Each row comes from the steps of one walk. Every step used is in the known rows, and no mark comes twice. Write the walk behind each row, first mark first.
Known rows:
felo, mezig, sizigib, nilu, bigem: [ 15  22  -7  -5   6  30 -36  -1   4   0   6 -19  -2   6 -11  35  10  29
  20 -25 -11   4  -7  -3  -4   6 -11 -25 -17  39   6   0  42  17  27]
bigem, nilu, marus, lilo, sizigib, mezig, zaket: [ -3  36   8 -31 -15   7 -35   4 -13   8  20   5 -13 -43 -21  17 -14  18
 -24 -20 -31  -7 -15  -4  30  -6 -12 -16 -33  51  -6   1   3  -1  25]
mezig, zaket, lilo, fako, nilu: [-17  -9  11   8  16  24  -6  10 -12   8  -6  18 -19  -8  -3  15  -8  22
  -1 -21   5  -6 -30  -4   2  -4  -4 -22  -3  45   1  -4  14 -14  28]
fako, nilu, sizigib, mezig, zaket: [ 15  10   5   3   5  24 -37   4 -14   2   0  27 -14 -30 -17  43  -8  26
 -21  -3 -17   4 -19 -10   5   4  -7 -31  -8  43   3  -7  -3  -8  29]
rati, lilo, fako, nilu, sizigib, mezig, zaket: [ 14   6   3   0   5  15 -41  15 -16  -8  19  12 -10  -7 -10  16 -17  20
 -15 -15 -28   0 -21  -9  39   9  -3 -28 -11  58   0  -1 -11  -8  17]
miba, lilo: [  2 -14   4  -5   1   5 -25   1 -15 -14  19   2  -8   5   8   5 -16  14
  16 -28 -30  -5 -28  -5   7   0 -16 -24  -1  22   6  21  -1   1  19]
felo, mezig: [  7   5   2  -6   7   0 -24   0 -14 -11   0 -12 -13  -3   4  24  -3  22
  20 -21 -26   1 -14  -5  16  -6  -3 -20  -1   8   5   9  33   8  33]
belo, lilo, zaket: [-24 -22   6 -12   3   7 -10  -4 -17  -6   5  10  -4   0   9  29 -15  11
  -2 -20 -23   7 -15   4   1  -7   2 -27  -4  28  -2  24   6 -14  31]
nilu, sizigib, mezig: [ 16   6   6  -6  -1 -12 -46  -1 -21  -3   8   9  -6  -9  -8  34 -12  17
  -5 -25 -39   9 -16  -6  17   5   3 -23  -7  28   6   3  12  -3  21]
sizigib, mezig: [ 18   6   5  -6  -5  -2 -40   0 -24  -7   8   1 -19   1   3  27  -7  21
   5 -30 -36   1 -16  -7  19  -1   9 -34  -8  14  -4  10  26  -2  28]
marus, nilu: [-18   5   4 -14   7  15 -29  -3 -20   8   3   0  -7  -2 -11   3 -12  22
   9 -16 -18  -3  -7 -10  17  -4  -8 -14  -7  21  10   6  35  -2  19]
lilo, rati: [ -8 -18  11 -13   5 -15 -39   0 -13  -6  13  11 -16  22   2   0 -13  14
   8 -23 -14   3 -12  -2   9  -1   5 -33 -19  28   0  21  19  -5  21]
fako, nilu, rati, lilo, sizigib: [-21  -4   7 -15   3  -5 -51   9  -4   3   8  -6  -2 -34 -20  -1 -24  17
   9 -12  -2   9 -18  -8  10  23  -6 -30 -27  46  12  14  -8   4  16]
felo, lilo, zaket: [-27 -15  -1  -7  -3   7 -17   1 -11   1   7   4 -14 -19  11   7 -12  13
   2 -24  -6  -6 -12   4  -2 -15  -2 -24  13  35   2  24  25  -8  38]
bigem, nilu, fako, lilo, sizigib, mezig, zaket: [ -5  36  10  -9  -9  -1 -41   9 -13   3  23  12  -6 -17 -20  44  -2  33
 -16 -21 -26   5 -13 -18  31   1 -19 -19 -24  62  -8  -1  21 -11  35]
fako, lilo, sizigib: [-12   1  10 -15   3   3 -33   6  -7  -1  13  -4   7   6  -9  15 -14  24
  10 -19  -8  12 -19  -4  18   4 -18 -20 -13  31   9  12  21  -5  20]
belo, lilo, fako, nilu: [-24 -18   8  -1   7  23 -17   1 -14 -11   1   8 -16   8 -13  16 -14  27
  11 -23 -11   2 -20  -2  15  14   9 -24 -12  40  -1   1  16 -11  21]
mezig, zaket, lilo, fako, nilu, rati: [-28  -4  12   5  19  -5 -13  10  -7  16  -8  24 -15 -29 -15  10 -13  18
  -5 -28   9   0 -23  -8 -13   4   4 -27 -13  53  -4  -2  -2 -13  24]
sizigib, mezig, zaket: [ 28   7   5  -3  -3  12 -32   3 -17  -5   9  18 -18 -10   8  35  -4  25
 -16 -23 -32  -3 -20  -8  15 -10  -2 -34 -10  17 -10  10  11  -5  34]
sizigib, mezig, zaket, lilo: [ 19  -7  10  -4   3  19 -21   4 -19   7   2  17 -17 -14  17  43  -4  15
  -5 -26 -32  -4 -28  -3  -3 -17  -3 -29 -13  24  -6  12  17  -7  34]
viruz, lilo, rati: [ -2 -30  10 -17  12   0 -38   4  -8  -4  22   7 -16  22   4   5 -17   8
  12 -29 -10   3 -17  -7  15  -3  -3 -30 -20  41   1  29  25  -6  11]
felo, lilo, fako, nilu: [-27 -10   0   4   0  26 -25   6  -7  -5   2   1 -27  -7  -8   1 -13  28
  15 -27   7  -8 -17  -2  10   5   6 -20   5  49   2  -1  34  -8  27]
belo, lilo: [-11 -21   9 -10   0  16 -23  -6 -13  -9   3  13  -3  12   3  28 -13  19
  11 -17 -24   6 -24   0   3   1  -1 -21 -17  22   4  18   8  -6  24]
viruz, lilo, sizigib, nilu: [ -6 -12   4 -16   0  26 -47   9  -4   6  11  -7 -10 -12  -9  25 -13  16
  16 -30   0   0 -15  -7  17   7 -15 -22 -27  45   1  14  33   4  15]
lilo, sizigib: [ -5  -3  13 -14  -2  -9 -40   4  -8   1   9   0  -7  -4  -1  16 -12  22
   6 -26 -14   6 -14  -2  18   6  -5 -15 -16  22   8  12  18   1  27]
mezig, zaket, lilo, fako: [ -9 -10  13   1  12   2  -6  10 -11   7   4  18 -12   5  11  14  -9  16
  -4 -36 -15  -5 -27  -1   8 -14  -4 -14  -5  31  -2   7  12 -12  29]
mezig, sizigib: [ 22  -5   5  -6   5  -1 -35   0 -10  -6   6  -3  -5  11   0  14  -4  24
  -1 -21  -4  -4 -23  -2   2   2 -14 -16  -6  15  13  11  12  -1  20]
felo, lilo, fako, nilu, sizigib, mezig: [-10   2   0   0  -6   9 -40   6 -12  -3  11   2 -23 -14 -14  24 -12  24
   2 -28 -16  -1  -8  -2  16  12  13 -18   1  63  -2 -13  30  -6  25]
miba, lilo, fako, nilu: [-10 -10   4   4   6  16 -24   8 -15 -17  14  -2 -19   3  -6  -6 -18  20
  19 -32 -13  -7 -23  -7  17  12  -6 -28   5  41   2   4   6  -4  17]
nilu, fako, lilo: [-23   5   4   3   8  -7 -24   1 -10  -4   4  16   1  15 -15  15  -7  28
  12 -25 -21  10 -20 -14  13   7 -18 -30   4  37  16  11  21 -10  22]
marus, lilo: [ -4  -6   6 -13   0  19 -26  -3 -10  -5   7  19  -4   7  -5  -1 -12  16
  12 -20 -20  -7 -20   1  12  -5 -14 -24  -1  22  13  20  25  -8  18]

Which walk is each row?
[-17  15  -1   1   2  22 -30  -5  -1  12   1  10  -5  -2 -16  10  -4  27
  18 -27 -13   9 -12  -5   2   9  -4 -41 -13  45   6   8  28  -3  20]
sizigib, nilu, bigem
[-22   8   5 -13  10   9 -34  -2 -17  14   4   8   5  -7 -23  11 -16  19
   1 -10 -20   3  -8 -10  16   3 -14  -1  -8  38  18  -1  24  -2  12]
marus, nilu, sizigib
[-38   1  -2 -23  12 -20 -27   3 -20  14  16  -8   1 -26 -10 -13 -27   2
  -1 -20 -18   2  -1  -8  20  -4  -5 -27 -10  43   5  26   6  -4  14]
marus, nilu, rati, lilo, zaket
[-23  22   4 -11   9  21 -21  -7  -9  18   7   2   4   3 -18  10 -12  26
  11 -22 -25   8  -6 -10  14   2  -6 -17  -7  40  16   4  36  -7  16]
marus, nilu, bigem
[-15  11   4   7  12  30 -21  -5  -5   7  -5   7  -5  -6 -22  13  -8  30
  12 -12  -4  14 -19  -9   3  13  -3 -39   2  45  20   1  17 -13  23]
fako, nilu, bigem
[ -1  13  -6 -10   0   2 -39  -2  -9   4  -3  -9 -11 -12 -21   5  -6  22
   3 -23   1  -3 -21  -5  -1  11 -15 -33 -22  29   7   1  -1  16  13]
mezig, sizigib, nilu, marus
[ -4 -15  12   0  10  19  -6   3 -12  11  -4  25  -8  -7  10  24  -6  16
  -1 -15 -12  -2 -35  -2 -10 -16 -15 -20  -7  26   7  14   7  -9  30]
mezig, zaket, lilo
[-23  13   8 -21  -2 -31 -51   8 -11   8  23 -13   4 -33 -19  -8 -22  15
   7 -20 -13   7 -15  -8  27  13 -10 -16 -32  52   4  17  -3   1  13]
bigem, nilu, rati, lilo, sizigib
[ 14  -3  13  -5   4   7 -26   4 -17  12   4  25  -6 -19   5  50  -7  10
 -13 -20 -36   3 -27  -3  -5 -11  -8 -18 -12  40   4   2   0  -5  26]
nilu, sizigib, mezig, zaket, lilo
[ -9  14   7 -36  -8 -15 -63   8 -19   9  24 -16  -3 -28 -14  17 -24  12
   5 -28 -39   2   3 -11  31  10   8 -19 -42  40  -3  14  19  12  13]
marus, nilu, rati, lilo, sizigib, mezig
[ -1  19  12  -3   6 -15 -22  10 -22  15  16  12 -10 -18  -8  30  -8  15
 -18 -31 -28  -3 -20  -6  23  -8   0  -5 -15  63 -12 -11  12 -14  24]
bigem, nilu, sizigib, mezig, zaket, lilo, fako
[  2  -2  10  -1  14   4  -2  10 -10  -2   3   0 -15   2  18  31  -1  17
   7 -35 -23  -6 -21  -2  10 -19  -2  -9  -4  26  -3   3  27   2  37]
felo, mezig, zaket, lilo, fako
[-31   8   3 -21   9 -25 -39   8 -18   7  20  -9  -2  -3 -16 -25 -27  13
  12 -36 -25   0  -4 -11  36   8   5 -16 -21  43   1  10  13   0   3]
marus, nilu, rati, lilo, fako
[ -5  -7   3  -6   6 -11 -30   9 -17 -12  20  -8  -6  23   6 -18 -18  15
  15 -35 -28  -1 -22  -3  44   4  -1 -22  -4  29   7  19  12  -6  12]
rati, lilo, fako
[  1  12   6   3   6  -4 -42   7 -20  -4   5   2 -17  -8 -22  23 -12  24
  -6 -29 -21   4  -9  -9  28  17  13 -26  -3  47   0 -14  18  -8  18]
lilo, fako, nilu, sizigib, mezig
[-26  14  -4  -4   1  -4 -34  -3 -16   6 -10  -1 -15 -17 -21  -3 -13  20
  12 -24 -12   4 -18  -7   7   9  -6 -41 -16  31   3   4   2   8  17]
sizigib, nilu, marus
[  6  -2  -5 -14   3  -5 -57   6  -7   0  13  -4  -1  -9 -16  -2 -12  14
  10 -22  -1  -3 -20  -5  -3  15 -16 -36 -32  40   3  20  -8  12   7]
mezig, sizigib, nilu, rati, lilo
[ 17   2   7 -18 -21  21 -42   7  -4  -4  19  11 -21 -29  15  48  -8  24
 -12 -27 -21  -7 -12   1   9 -11  -2 -12 -21  36 -11  11  22   2  44]
felo, lilo, sizigib, mezig, zaket
[  3   6  -1 -10   4 -11 -53   1  -4   8   0   4  -6 -15 -23  12  -5  20
   3 -28   8  -2 -13  -6 -17  14  -9 -33 -28  33  -2   8   7   9  16]
mezig, sizigib, nilu, rati
[  6  24   8 -22  -8 -17 -53  12 -14   7  30  -3  -6 -50 -11  17 -17  16
 -16 -20 -27   3 -14 -10  32   3  -5 -24 -43  55 -14  14 -13  -1  24]
bigem, nilu, rati, lilo, sizigib, mezig, zaket
[-22   6   9 -30  -8  -7 -32   0  -6   4   7   0  -3 -15 -19   3 -21  13
   4 -24 -19   3 -18   2  17   5 -13 -14 -19  32  19  12   7   5  15]
nilu, marus, lilo, sizigib
[-15  -1   6   5  13  16 -34   0 -11   4  -7  13  -3 -16 -26  14 -14  23
   2  -4  -1   9 -20  -8   2  15 -12 -24   1  42  21  -5   3  -9  18]
fako, nilu, sizigib
[-10   2   5 -12  -7  10 -51   4  -6   5   2   0 -11 -13 -10  17  -8  23
  12 -26  -3  -1 -11  -3   9  10  -8 -27 -27  32  -1   8  26   7  26]
lilo, sizigib, nilu
[ 18  14  10 -16  -6  16 -35  10 -11  -4  21   8  -2  -9   1  40  -7  26
 -11 -20 -25   5 -16  -6  18  -6 -15 -27 -24  32  -9   9  13  -6  29]
fako, lilo, sizigib, mezig, zaket
[ 16 -19  16 -17   0   3 -31   6 -18   2  12  24 -27   4  16  35  -6   8
  -6 -25 -31  -3 -19  -1  -4 -17   8 -35 -30  36 -15  19  19  -5  33]
sizigib, mezig, zaket, lilo, rati
[ -1   2  -4 -12   5 -23 -55  11  -5  -3  19 -11  -3   5 -14 -15 -12  14
   9 -41  -2  -7 -14  -4  17  19  -4 -28 -32  48  -4  13   1   9   4]
mezig, sizigib, nilu, rati, lilo, fako
[-33   8  -2 -12   8 -37 -28   5 -21  10  19 -11   0 -36 -14 -19 -22   3
  -1 -19 -13   5 -11  -6  23  -1  -5 -34  -5  53  -2  26  -8 -12  19]
bigem, nilu, rati, lilo, zaket
[-33  24  10  -8  -1 -10 -35   4  -9   7  15  -1   2  -4 -28  17  -8  31
   7 -19 -14  10 -13 -15  28  12 -24 -13 -15  59   8   2  26 -12  25]
bigem, nilu, fako, lilo, sizigib
[-37  12   9  -9   7 -18 -38   2 -13  -1  22  13 -10  22 -28  -1  -9  23
   9 -17 -12   6  -9 -15  21   5 -14 -30 -16  69   1  10  29 -13  20]
bigem, nilu, fako, lilo, rati
[-28  12  -2   5   5  13 -36   2 -10   1   0  17  -4  11 -25  14  -2  29
  20 -23 -13   4 -16 -14   8  10 -22 -42  -7  50   7   8  28  -3  21]
sizigib, nilu, fako, lilo
[-39   3   8   0  15  -8  -6   4 -19  12 -14 -10 -20 -10 -20  -5 -17  17
  14 -29  -6   6 -26  -6   6  10   6 -28  -1  45  12  -9   3  -5  15]
zaket, lilo, fako, nilu, marus
[-14  -3   5 -25 -13  29 -52   4  -3   3   9  13  -8  -7 -15   8 -10  18
  15 -22  -8 -10 -11   3   9   6 -16 -22 -28  39   5  15  37   5  20]
marus, lilo, sizigib, nilu
[  3  24   3  -5  -2 -13 -45   0 -26   5  15  -1  -7 -21 -22  24  -9  20
  -7 -19 -33   6 -13 -10  29   3  -3 -17 -12  47  -1  -5  15  -6  20]
bigem, nilu, sizigib, mezig
[-17  -6   0  -4  11  -1 -39   5 -12   1   3   2  -8 -27 -23 -13 -22  16
  14  -8  -6   6 -25 -10   5  16  -4 -43 -13  41  11  16 -13  -2  13]
fako, nilu, rati, lilo
[-16 -31  17 -14   9  -8 -29   1 -14   5   5  11 -17  19   7   9 -11   6
  17 -25 -12   1 -21   2  -9  -8   3 -28 -20  34   3  23  25  -4  22]
zaket, lilo, rati
[  8   4   9 -26  -9 -32 -60  10 -14  -3  23 -11  -7 -22  -4  19 -21  11
   2 -33 -38  10  -8  -6  28  15   8 -30 -37  33  -3  21   0   8  17]
nilu, rati, lilo, sizigib, mezig
[-19  15   5  -3   9  -8 -33  -1 -17   9   8   6   2 -16 -25  10 -12  19
  -3 -11 -12   6 -21  -8  20   3 -15  -9  -5  48  11   0   8  -9  16]
bigem, nilu, sizigib
[-39   2  -2 -12   8  12  -9  -2 -13   6  -7   5 -12 -32 -25 -10 -20  10
  -3  -9  -2  -1 -14  -1   3   1 -11 -40  10  42  17  11   1  -9  20]
fako, nilu, marus, lilo, zaket
[-25   4   6 -28  -9   1 -57   4   0  12   8  14  -5 -33 -27   3 -15  13
  13 -30  -2  -3  -6   1  -4  11  -8 -26 -38  47   1  15  23   7  16]
marus, lilo, sizigib, nilu, rati
[ 26   8  12 -15 -11   3 -44   7 -12  -2  15  11 -15 -17   7  44  -7  25
 -19 -27 -29   0 -14  -4  17  -5  -1 -21 -24  23  -8   8  14   0  35]
lilo, sizigib, mezig, zaket
